Each row was made from one path, in order. Every step used is in the known rows, and no mark comes twice. Write each row's path.
In the rows, zero is written as 128.
Known rows
pira > voku: [167 148 123 152  96 160 135 138 152 131 109 162 132  93 125 160 112 150
 138 132 142 153 149 110]
kezoz > taza: [138 184 113 147  56  96  65  97 125  80 135  65 128 108 106 109  99 130
 138 140 157 140 126 158]
kezoz > voku: [128 171 128 148  55 125 152 106 154  95 152  79  98 100 118  77  94 135
 171 170 152 154 129 135]
taza > pira: [113 140  86 117 134 110 149 129 120 137 121 158 117 138 121  96 131 127
 116 115 169 161 134 177]
rurof > voku > kesu: [ 95 158  90 149  78  90 153 132  79 126  99 108 111 124 108 100 107  97
  95 158 155 110  70 108]
rurof > voku > pira > taza: [152 116 101 140  74  63 138 107 195 135  89 171 143 144 104  89 128 137
  62 149 191 141 114 115]
voku > kezoz > taza: [131 177 109 156  70  93  71  98 111 113 143  54 126  89 129 122 119 110
 109 135 158 137 102 131]
voku > taza > kezoz: [137 144 129 134 100 145 132 109 157 137 134 102 121 163 113 121 100 131
 103  91 183 162  84 109]
rimeveb > kesu: [ 93 216 118 108 104 128 107 104  92 111 112 167 119  79  82 134 145  87
 138 169 121 131 151 129]
kezoz > voku > kesu: [ 94 142  75 140  74  99 166 124  85  92 120  76 119 120 134  70  86 112
 112 143 118 115  85 107]
rurof > voku > pira > taza > kezoz: [160 135 118 129 107  83 145 112 165 145  97 158 132 164 116 106  90 126
  54 102 206 164 106  82]
taza > kezoz: [142 175 124 136 114 127 148 117 114 134 123 130 125 142 111 126  78 117
 109 107 180 161 109  97]
rurof > voku > kesu > taza: [117 171  74 173  89  83 117 114 112  80 111 127 141  89 110 119 113 118
  75 130 152 111  98  83]
rimeveb > kesu > taza: [115 215  92 144 107 110  82  94 122  70 120 168 146  56  91 144 142 113
 107 140 129 124 156 103]
rimeveb > pira: [159 196 113 124  62 110  91  71 159 111 134 141 130 113  81 105 127 136
 132 170 108 134 129 112]
kezoz > taza > pira > voku > kesu: [121 112  62 125 116 109 131 148  83 112  86 128 135 124 153 115 103 126
  76  88 123 128 110 115]
rurof > taza: [129 183 124 178  81  87 113  91 129 137 140 121 110  97  78 138 105 139
 130 188 209 149 144 133]
rimeveb > kezoz > taza > pira > voku > kesu: [104 113  57 132 116 107 139 148  73 116  86 134 136 111 143 116 115 112
  64  86 126 146 114 118]
rurof > taza > kezoz > voku > pira: [144 129 104 136  66  58 137  94 152 125 108  96 101 163 133  81  78 141
  86 126 146 143  75 106]
kezoz > voku > taza: [119 129 130 146  42 149 130  99 206 107 163  55 104 137 115  80 132 154
 155 146 154 155  89 151]

Which path is each row?
[136 129  98 149 134 139 149 138 119 181 121 151 124  82 160 156 152 112
  86 111 159 152 114  97] -> taza > pira > voku > kezoz
[ 99 161  61 174  87  91 133 109 107  58 123 113 147  69 118  97 107 115
  78 121 131 130 114  86] -> rimeveb > kezoz > voku > kesu > taza
[136 153 144 140  88 137 130 111 168 148 129  99  98 163 105 123 106 127
 108 108 210 170  76 109] -> rurof > voku > taza > kezoz
[136 123  96 134  52  70 142 100 154 113 110 102 112 156 133  68  98 138
 106 143 114 128  71 125] -> kezoz > voku > pira
[151 106  88 136  86  70 140 105 183 125  95 176 165 145 113  85 122 141
  59 131 163 137 121 116] -> voku > pira > taza
[160 167 131 124  70 114 142  93 185  99 144  95 107 119 122  71  83 140
 128 138 174 174 143  90] -> rimeveb > pira > taza > kezoz > voku
[163 123 128 135  61 167  93 101 223 128 134 119 127 133 110 133 152 172
 128 124 128 151 107 121] -> rimeveb > pira > voku > taza
[145 177 126 146  79 120 138 103 155  84 146  82 105 105 129  90  73 136
 133 123 169 167 127  92] -> kesu > taza > kezoz > voku
[166 131 105 126 116 138 102 142 151 124 105 149 119 109 146 143 120 154
 121  92 158 171 160 146] -> kezoz > taza > pira > voku
[116 164  63 167  85  92 124 109 113  58 126 103 148  84 127  99  97 127
  87 124 125 112 109  86] -> kezoz > voku > kesu > taza
[143 125 102 126  68  72 147 102 147 119 104 102 110 169 139  73  81 135
  90 117 127 138  66 106] -> taza > kezoz > voku > pira
[ 90 131  49 135 133  88 146 124 106  96 115 146 130 105 132  82 132 117
  69  89 157 162 130 142] -> rimeveb > kezoz > voku > kesu > taza > pira
[158 129 112 140 128 132 127 138 153 150 107 176 111 103 130 155 123 160
 115 116 183 177 171 134] -> rurof > taza > pira > voku
[140 135  91 159 138 134 136 134 127 165 122 155 132  72 163 162 152 117
  74 102 159 149 119  87] -> kesu > taza > pira > voku > kezoz
[110 134  81 131  89  96 170 124  98  98 113  88 127 130 142  69  75 112
  81 115 144 131  93  82] -> pira > taza > kezoz > voku > kesu
[156 133 135 134 104 163 131 122 172 141 126 117 124 154 125 142 100 144
 103  79 179 172  96  94] -> pira > voku > taza > kezoz
[108 109  97 114 104 129 140 118 177 128 144 104  98 157 134  71 145 148
 127 107 173 172 110 185] -> kezoz > voku > taza > pira
[141 180 140 150  73 107 143  98 151 113 150  70  82 112 119  94  66 140
 145 151 198 176 133 105] -> rurof > taza > kezoz > voku
[166 130  94 140 131 143 122 143 159 122 105 188 134  95 141 152 127 157
 107  87 154 165 165 120] -> kesu > taza > pira > voku
[101 143  82 132  89 101 171 126  80  99 117  76 116 132 143  74  71 108
  94 119 132 126  82  87] -> taza > kezoz > voku > kesu
[118 143 144 155  46 139 117 106 201 139 140  87  95 144  89 111 152 139
 139 160 192 150  74 153] -> rurof > voku > taza
[168 140 135 125  98 158 113 107 182 138 126 120 120 155 121 137 107 148
 101  83 163 171  99  85] -> rimeveb > pira > voku > taza > kezoz
[146 110 129 148  72 175 116 121 204 132 132 116 127 132 118 137 145 163
 132 119 149 153 103 134] -> pira > voku > taza
[114 124  90 144  53  68 156  99 143 114 103 115 112 137 118  67 113 120
  88 140 118 150  80 129] -> rimeveb > kezoz > voku > pira
